In the rows, zero is written as 128.
Known rows, with every way that one mark hangs from another
z776[z86[z438]]: [116 108 138 108 111 167 119 151 125 176 130 123 121 157 150 170 139 124
 134 158 109 116 131 103 148 133 157 122 156 139 116 135 138 127 106 129
 149 158 139 132 145 128 136 141 121  90 152 139 171 126 146 149 109 102
  98 143 106 114 145 166  60 105 129 134 138 137 104 208 178 152 134 149
 123 143 194 102 177 126 130 131 146 140  75 116 123 114 140]
z633[z764[z86[z398 z438]]]: [136 118 133 130 120 143 131 133 134 110  91 121 135 152 130 122 125 124
 167 146 112 121 124 163 116 128 139 124 166 125 136 167 139 130 108 115
 124 136 147 149 137  86 113 131 136 144 146 138  89 150 145 113 130 149
 133 145 119 156 109 146 100 140 168 126 163 108 134 113 147 129 104 131
 120 122 137 134 145 142 124 123 123 124 153 122 105 146 138]
z776[z86]: [126 112 124  97 134 166  97 131  74 177 162 104 125 164 163 125 136 113
 110 155 120 126 127  95 168 128 168 123 165 170 105 117 148 113  95 138
 158 127 127 114 130 153 113 134 148 107 148 155 202 142 127 165 104  83
  82 144  90 122 124 131 118 119 107 129 117 139 123 194 182 168 141 146
 140 146 169 106 160  96 118 135 172 147  69 142 119 111 152]
z528[z86[z398 z764 z776] z633]: [153 157 104 162 137  95 106 103 151 129 132 116 131 169  75  72 150  94
  98 125 133 112 107 141 135 144  85 117  50 125 126 106 104 178 155 147
 134 122 116 137 100 147 149  90  96 198  63 112 108 154 101 152 119 141
 171 129 155 106 112  53 151 102 140 119 112 127 169 110  82 120 147 145
 126  91  47 187  53 139 142 134 109 105 169 141 186 156 101]
z764[z86[z398]]: [146 128 107 104 143 153  90 116  86 137 132  93 135 151 130  84 103  97
 109 150 136 133 117 142 140 128 154 103 187 135 132 153 137 145  98 113
 144 105 131 149  94 121 117 112 125 123 146 141 132 140 133 172 148 112
 107 135 103 151 116  78 162 121 160 108 148 119 157  79 142 175 114 163
 161 127 109 117 113 127 134 116 160 123 126 172 109 126 130]
z776[z86[z398 z438]]: [119 104 147 120 136 140 117 154 144 172  92 112 134 151 135 129 112 107
 144 154 126 117 134 125 135 129 147 112 140 110 103 140 117 185  98 146
 149 178 135 142 128  99 134 154 118 100 130 135 182 121 137 153 114 133
  81 171 111 114 156 155  40 117 140 130 151 137 126 182 161 179 140 126
 138 138 147  97 185 134 113 125 158 116  95 138 131 139 135]
z86[z438[z573] z764 z776]: [117 130 140 114 131  77 133 132 167 113 142 137  94  95 100 163 136 141
 126 113 156 140 144 125 101 148 133 128 141 109 132 111  96 124 157 124
  91 140 101 136 126 165 148 150 112 105 133 105 100 136  99 103 148 182
 142  98 180 119 110 141 107 137 102 119  82 145 109 130  89 127 151  83
 125 164 175 123 151 117 144 135 132 143 148  97 146 128 125]
z633[z528[z86]]: [134 143 108 110 129 162 124 103  64 124 168 137 116  77 161  83 152 153
  66 106 130 136 117 105 173 107 121 120 101 155 117 121 139 108 145 145
 157  64 142 105 159 132 141  81 150  92 107 132 147  93 136 138 134  76
 150 122  94 105 138 124 223 125 119 138 154 134  83 133 113  87 113 159
 129 108 113 130  91 105 102 125 126 113  96 146  88 109 136]
z633[z398 z528[z86]]: [136 161 111 143 129 163 129 123  74 115 167 148 133  88 215 110 128 178
  97 115 131 149 137  82 164 107 109 141  75 170 144 119 164  93 133 139
 171  78 163  82 139 145 111  87 143 125 101 132 148  72 157 117 123  64
 116 122  81 124 180 121 241 128 111 149 103 135 110  82 119  92 116 151
 130  99 114  99  89 100 110 142  93 107 112 152 104 107 138]
z776[z86[z398 z438[z573] z764]]: [130 133 148 113 135  80 146 147 194 136  90 129  87 117 139 120 138  72
 174 140 165 126 129 106 106 145 153 135 154  63 118 129 130 187 117 122
 147 179 122 141 110 144 162 157 113 106 115 115 134 108 130 116 136 166
  87 137 151 113 117 177  76 164 134 142 119 145 153 163 143 142 144  94
 141 141 219  98 194 130 124 127 130 132 163  93 161 177 137]
z633[z398 z528 z764[z86]]: [128 140 135 161 132 148 169 125  51 128 152 170 148  98 217 129  91 157
 171 113 126 148 138 114 159 128 118 164 136 184 139 154 199  44  75 113
 107  83 163 105 153 144  65 111 183 166 147 141 127  86 177 115 135  82
 100 109  92 154 139 161 213 158 107 142 109 123 107  88 175  59  88 148
 114 107 151 130 144  95  95 136  90 144 114 142  71  90 140]
z86[z398 z438]: [131 110 145 110 120 150 116 154 167 125 102  89 129 153 118 134 130 131
  98 147 101 129 128 129 116  98 156 108 144 111 114 144 110 163 134 127
 149 172 132 132 123 105 138 139 105 100 138 119 149 134 131 149 133 137
 116 166 133 138 157 154  75 109 133 115 169 126 142 129 110 172 132 101
 145 146 130 107 128 142 136  98 128 132 109 139 111 146 137]
z86[z764 z776]: [141  84 130 122 135 133 122 130 107 143 170  96 124 120 103 132 120 139
 102 114 108 138 109 127 125 123 133 123 155 140 132 119 104 111 149 139
  77 125 103 121 132 182 124 141 133 126 126 118 143 151 111 144 109 146
 124 105 158 124  88  98 134  99  97 116  76 143 121 149 118 128 152 108
 151 133 138 165  98  80 158 135 144 131 126 122 143 114 125]
z633[z764]: [130 112 134  97 141 176 136 106  71 151 163  90 117 142 168 118 146 162
 118 132  97 143 119 125 151  96 153 143 157 179 152 125 164  97 127 112
 111 106 126 117 166 138 107 133 138 164 154 138 155 168 140 144  89  91
 158 104  88 151  86 128 138 127  83 118 163 129 123 169 139  99  90 123
 131 130 135 156 108  93 117 111 122 190  78 135  89  98 170]
z764[z86[z398 z438]]: [138 121 136 119 122 143 106 140 149 117 108 112 143 139 101 140 125 104
 102 144 127 123 134 169 124 137 140 109 174 115 122 160 111 137 104 128
 155 115 123 152 107  90 118 138 114  83 147 130 103 143 131 153 140 139
  92 147 117 144 153 111 111 127 163 123 153 116 138 100 155 172 130 148
 145 130 140  91 153 163 141 113 154 111 124 126 116 143 123]
z764[z86[z398 z438 z776]]: [115 102 116 137 113 130 101 149 154 108 107 129 137 128  80 139  91 112
 109 140 128 121 141 159  93 145 132  98 154 110 131 142 108 143 121 121
 117 131 107 150 101  91 147 158 112  94 134 133 114 147 110 134 156 163
 108 142 164 134 158 106 102 133 164 123 125  98 129  86 144 174 132 141
 132 148  90 104 130 148 158 129 152 104 150 149 128 108 102]
z776[z86[z438 z764]]: [137 103 143 136 126 132 129 165 137 169 116 130 113 145 148 167 137  94
 147 138  93 118 116 138 139 147 159 127 154 115 113 149 129 122 104 153
 120 163 137 139 145 157 130 164 139 105 139 140 159 130 123 112 117 149
  82 126 136 119 100 156  81 115 108 138 102 152 118 199 165 135 154 103
 115 139 232 137 177 110 142 125 136 132 122  91 150 157 127]
z528[z86[z764]]: [161 135 103 112 142 151  97 112  78 118 167  83 100 146 155 107 160 113
  86 123 101 132 100 144 166 120 141 130 114 140 125 145 124 127 165 135
 141  85 123 110 137 170 134  94 129 134 117 135 131 149 105 156  89 107
 148 120 130 104  76  92 213 112 136 123 111 136 150 130 102  98 127 118
 148 115 160 158  72  99 129 120 122 128 128 122 162 148 129]
z776[z86[z398 z438[z573]]]: [105 135 145 109 123  97 124 134 166 146 110 127 114 127 145 129 136  95
 157 154 174 134 146  91 125 142 158 114 164  68 126 119 136 182 114 129
 177 157 125 138 109 122 148 149 116  96 128 139 167  97 122 151 130 122
  89 148 121 125 138 154  66 170 138 131 146 154 128 162 122 176 127 121
 145 162 181  80 192 147  97 133 140 140 133 132 128 140 142]

Rows
[115 111 145 123 134  56 141 145 194 110 108 129 105  92  82 126 119 110
 138 124 156 135 141 139  67 148 138 136 150  84 138 105  94 169 149 111
 105 170 117 141 111 145 165 157 105 107 117 106 108 132 104  95 149 193
 137 107 193 128 128 135  86 149 118 128 101 142 145 114  80 141 143  74
 140 148 137 121 155 140 154 130 130 127 168 102 154 146 120]
z86[z398 z438[z573] z764 z776]
[143 112 149 149 126 117 140 180 160 151  73 111 119 147 136 137 117  75
 157 136 109 110 116 142 113 142 140 130 129  79 108 139 116 195 101 171
 139 191 124 141 129 140 152 164 125 114 117 126 157 125 125 126 114 167
  59 153 155 118 128 165  48 117 144 119 113 137 134 176 145 141 151  97
 142 150 198 125 169 126 138 105 122 115 144 106 170 187 129]
z776[z86[z398 z438 z764]]
[115  96 152 123 114 119 132 153 165 136 104  95 139 119  87 136 104 142
 117 131 123 133 153 126  87 121 130 105 129 105 134 109  92 160 140 137
 111 154 125 146 106 116 140 167 100  97 107 114 152 121 123 137 133 161
 131 148 136 142 159 132  50  99 125 111 150 127 131 131 114 181 146 116
 149 151  71 134 125 146 150 117 159 121 107 148 137 109 113]
z86[z398 z438 z776]
[148  91 152 138 128 113 148 162 182 118  82 118 144 110  80 143  97 126
 120 120 114 114 130 151  73 144 123 104 135 104 128 120  81 181 155 149
  99 179 121 156 125 132 155 161 108  94 116 118 139 154 120 103 135 193
 128 133 180 123 146 141  81  90 127 117 103 121 141 135 103 140 144  90
 134 134 112 144 127 122 152 124 120 104 161 112 169 170 105]
z86[z398 z438 z764 z776]
[169 161 118 163 122 108 137 128 168 110  88 114 116 159  79 110 167  94
 115 124 119 108  98 142 129 140  86 102  49  99 110 132  91 158 153 154
 170 153 126 125 124 111 157 108  99 180  98 112 107 148 124 128 122 142
 150 148 155 106 126 107 131 103 149 126 139 132 153 122  89 111 150 118
 124  96 133 155  85 164 136 106  93 112 168 105 175 203 119]
z528[z86[z398 z438 z764] z633]
[ 86 125 141  93 109  93 116 116 144 117 158 138 115  91  90 170 129 164
 111 120 171 141 149 107 110 127 142 133 153 129 133  99 107 108 156 112
 123 128 118 139 121 138 142 146 116  81 148 101 129 127 101 129 138 132
 151 113 147 122 148 130  95 151 103 126 114 139  98 123  94 158 140 119
 128 154 140 117 141 124 134 128 148 147 118 117  98  83 114]
z86[z438[z573] z776]
[ 96 140 112 108 120  78 123 116 175 112 124 148 112 112  93 144 107 110
 137 130 194 134 153 142  88 146 137 117 185  94 138 127 117 139 129 117
 135  99  99 150  78 101 157 142 113  82 157 129  84 124 101 131 167 157
 131 118 174 145 148 105 102 180 163 119 115 132 123  82 110 173 123 143
 131 141 114  98 158 159 137 139 154 114 152 138 123 108 112]
z764[z86[z398 z438[z573] z776]]
[103 125 100  96 105  95 110 113 127  97 156 163 122  93  77 163 130 128
 120 126 182 134 152 122 106 152 141 130 180 133 129 138 124  90 131  87
 123  84 104 141 118 127 139 144 131  60 171 123  90 123 111 119 171 137
 125 106 156 139 112 119 140 167 143 125 110 137  97  89 124 140 134 146
 114 154 145 105 174 147 147 137 152 133 129 114 117  84 111]
z764[z86[z438[z573] z776]]
[ 96 120 153 112 118  76 138 131 189 110 109 124 128 110  98 126 123 149
 119 137 173 145 157 108  99 120 145 131 153  96 148  93 104 168 142 117
 117 150 109 150  99 124 159 149 100  79 131 112 129 120  93 130 153 164
 149 139 168 124 151 127  62 152 122 134 140 137 122 110  86 170 137 109
 130 165  82 100 143 142 136 129 143 135 133 136 116 105  99]
z86[z398 z438[z573] z776]
[120 117 160 153 138 165 193 135  82 131 155 157 146  91 224 131 123 199
 148  98 103 156 133 103 138  92 123 162 117 196 160 110 181  73  98 129
 109 130 162 102 171 159  85 130 165 182 123 136 155  89 182  95 115  84
 112 103  76 143 149 171 183 125  58 137 108 127  98 121 145  58  91 106
 119 120 133 114 128  76  96 145  88 151 101 134  68  99 151]
z633[z398 z528 z764]
[135  92 141 129 127 118 143 152 155 132 118 137 131 111  87 178 109 144
 118 122  97 114 119 147 107 132 123 115 140 131 112 120  89 115 152 143
  78 163 113 135 146 155 130 163 123 105 136 116 132 148 111 110 132 181
 126 101 169 125 105 127  92 103 117 112  91 145  96 144 130 135 146  96
 123 151 154 166 129 109 160 122 138 125 142  85 156 130 109]
z86[z438 z764 z776]
[142 152 107 164 110  93 118 114 143 128 126 167 115 150  56 145 168 133
 102 114 120 100 117 136 130 139  81 128  50 136 127 107  82  98 178 155
 121 118 118 113 132 131 151 112 105 174 109 110 101 146 107 118 125 146
 179 110 156 117 112 108 131  93 125 133 102 137 118 136  89  98 172 136
  87 102 118 177  81 160 156 120 100 125 157 100 192 149  98]
z528[z86[z438 z764 z776] z633]
[160  95 154 119 130 133 139 159 179 143  86  88 121 127 110 152 104  96
 120 140 103 125 108 176  97 131 133 125 140  97 137 145  98 173 145 146
 136 173 138 139 132 121 148 138 114 116 128 116 129 136 133 124 127 165
  98 145 159 128 141 149  97 107 141 119 126 133 143 131 107 145 138  90
 143 135 173 132 112 123 139 103 123 116 153 111 150 191 130]
z86[z398 z438 z764]
[119 155 141 181 126 139 187 139 123  81 127 186 143  92 212 173 134 185
 162 101 107 139 155 111 140 106  92 162  50 157 129 123 153  91 129 135
 120 113 163  87 174 108 100 117 154 161 116 142 114  71 181  73 130  88
 139 110  89 128 160 195 174 124 107 156 145 129  84  97 129  42  81 112
  74  89 129 122 108 103 104 152  58 126 115 117 112 131 131]
z633[z398 z528[z86[z438]] z764]
[129 114 114 119 139 141  85 110  98 138 136 101 141 133 101  96  98 118
 112 145 151 126 118 140 126 147 136  95 166 121 127 132 126 150 120 121
 114  89 117 152  83 110 128 127 129 112 119 132 125 141 112 170 141 144
 121 140 138 132 131  72 129 130 159  96 123 107 153 104 138 181 142 173
 163 130  55 126 122 136 132 125 166 120 117 161 110 100 121]
z764[z86[z398 z776]]
[135 151 118 135 138 121 147 108  93 105 121 140 131 117 180  63 149 148
 133  96 112 125 113 103 150 111 124 148  84 116 139 116 144 155 133 149
 140 115 149 115 156  93 129  98 143 146  89 154 135  77 154 111 120 104
 180 129 100 120 121 141 189 130 128 144 194 120 132 135 115  66  88 125
 110  89  65 143  93 125 100 132  87 123 122 152 102 138 155]
z633[z528[z86[z398]] z764]
[145 132 126 134 142 129 149 128  85 129 114 152 138  96 157  76 104 129
 145 121 123 134 132 142 144 135 126 140 154 131 143 147 170 110  96 128
 112  98 141 139 144 107 115 115 181 129 119 164 118 104 171 124 137 103
 136 126 100 146 123 135 176 155 137 141 170  98 122 107 147  58  82 143
 148 122 106 122 127 112 105 126 119 127 143 145  84 117 155]
z633[z528 z764[z86[z398]]]
[138 125 126 165 134  87 139 118 114 113 100 158 128  85 112  58 102 121
 113  95 133 124 111 135 111 140  95 124  72  90 131 104 104 167 161 180
 113 102 135 135 134 139 165 119 136 107  66 145 121  98 128  98 148 147
 153 108 146 105 121 107 191 132 131 139 116 119 137 112 108 100 137 119
 139 114  77 166  78 111 129 140 120  82 150 150 157 143 119]
z633[z528[z86[z398 z764 z776]]]
[116 169 122 162 114 149 137  96  60 144 162 157 158 171 123 130 116 160
 161 137 136 141 152 115 154 128  67 146  98 203 140 120 168  33  91 111
  93  89 120 106 113 154  72 106 144 245 138 122 118 158 136 135 134 108
 141 105 110 153 118  85 145 134  94 117  94 122 136  88 176 101 133 178
  95 113  62 138 105 132 135 148 100 140 135 161 125  75 114]
z528[z633[z398 z764[z86[z776]]]]
[149 154 103 128 135 152 117  94  92 144 134 112 144 195 105  72 139 103
 149 137 139 127 110 162 159 120 119 130 120 147 139 156 162 116  98 116
 141 120 111 140 122 113 112  83 137 223 134 135 102 170 144 171 116 103
 155 126 104 148  95  91 151 143 129 131 165 104 161 107 146 113 117 176
 138 108  92 154 114 138 111 113 131 155 149 170 116 131 145]
z528[z633[z764[z86[z398]]]]
[143 134 121 138 135 184 128 107  62 119 159 113 152 151 195 148 109 143
 152 153 110 141 139 128 151 115 131 148 146 187 150 151 211  62  85  88
 108  86 134 107 131 148  56 113 171 208 163 141 128 144 144 134 114  84
  96 116  80 157 110 116 189 142 116 130  96 109 134  83 174 121  95 151
 130 130 141 117 129  98 122 141 111 153 112 146  87  93 150]
z633[z398 z764[z86]]
[131 169 103 131 137 143 118  92 101 127 132  94 132 189 138  69 165 129
 125 122 124 130 121 112 174 102  92 128  50 142 127 106 153 149 136 122
 164 125 135 115 133 101 130  73 108 229 100 125 120 161 138 166  85  93
 193 148  94 133 102  86 151 115 134 137 194 115 153 145  86  88  97 162
 113  83  42 166  73 164 110 134  82 152 135 157 133 142 143]
z528[z86[z398] z633[z764]]
[128 138 142 120 132  91 138 144 141 138 136 142  90 124 151 162 147  82
 163 130 149 117 123  98 124 148 157 144 174  99 115 145 144 120 112 123
 143 162 120 115 134 164 152 152 137 113 129 132 138 116 110 115 137 141
  93 107 157 113 101 171  98 152  96 133  99 150 121 186 145 137 145  91
 127 150 252 110 201 138 120 138 129 149 130  80 162 157 146]
z776[z86[z438[z573] z764]]
[124 145 116 144 130 152 162 102  60 116 151 161 125  99 187  97 152 159
 139  95 107 125 115 100 162 100 118 153  95 143 134 116 155  81 153 135
 124  80 156 112 191 138 130  91 174 140 126 157 130  90 152 101 113  73
 184 104  83 128 101 145 217 141 113 152 185 110  95 150 122  37  81 137
 112  98 106 149  99 103  97 139  92 149 104 122  94 107 143]
z633[z528[z86] z764]
[105 175 101 173 100 115 118 115 141 115 149 151 151 154 114 173 159 184
 107 125 136 112 163  95 134 126  71 118  25 161 128  78 134  95 158 127
 145 114 135  95 118 127 117  94 114 193 100 100 125 118 127 114 131 108
 160 118 108 124 184  96 129 103 131 130  99 123 136  99 111 145 149 160
  83 110  63 127  88 157 137 141 110 117 124 136 145 113  99]
z528[z86[z438 z776] z633[z398]]
[133 137 113 109 122 141  96 131 161 118 110  91 129 144 150 114 131 118
  99 137 123 123 114 143 137 117 128 109 108  78 118 136 102 177 163 141
 168 121 135 140 116  73 141 104  92 105 125 123 128 118 123 142 123 130
 140 160 106 123 142 126 128 110 175 126 183 126 132 116  85 159 119 123
 126 116 101 125  97 171 135 105 118 106 117 120 122 164 123]
z528[z86[z398 z438]]
[115 110 112 133 107 126 100 138 113 137 136 153 132 114  81 172 106 140
 118 141 132 118 149 157 111 147 129 109 157 144 109 139 116  78 119 126
  96  77 115 141 127 120 122 156 143  87 168 127 118 144 116 127 151 144
 123 114 143 139 132 105 112 114 147 110 119 126 102 108 150 169 155 141
 111 152 119 133 125 140 161 129 167 121 132 121 126  86 108]
z764[z86[z438 z776]]
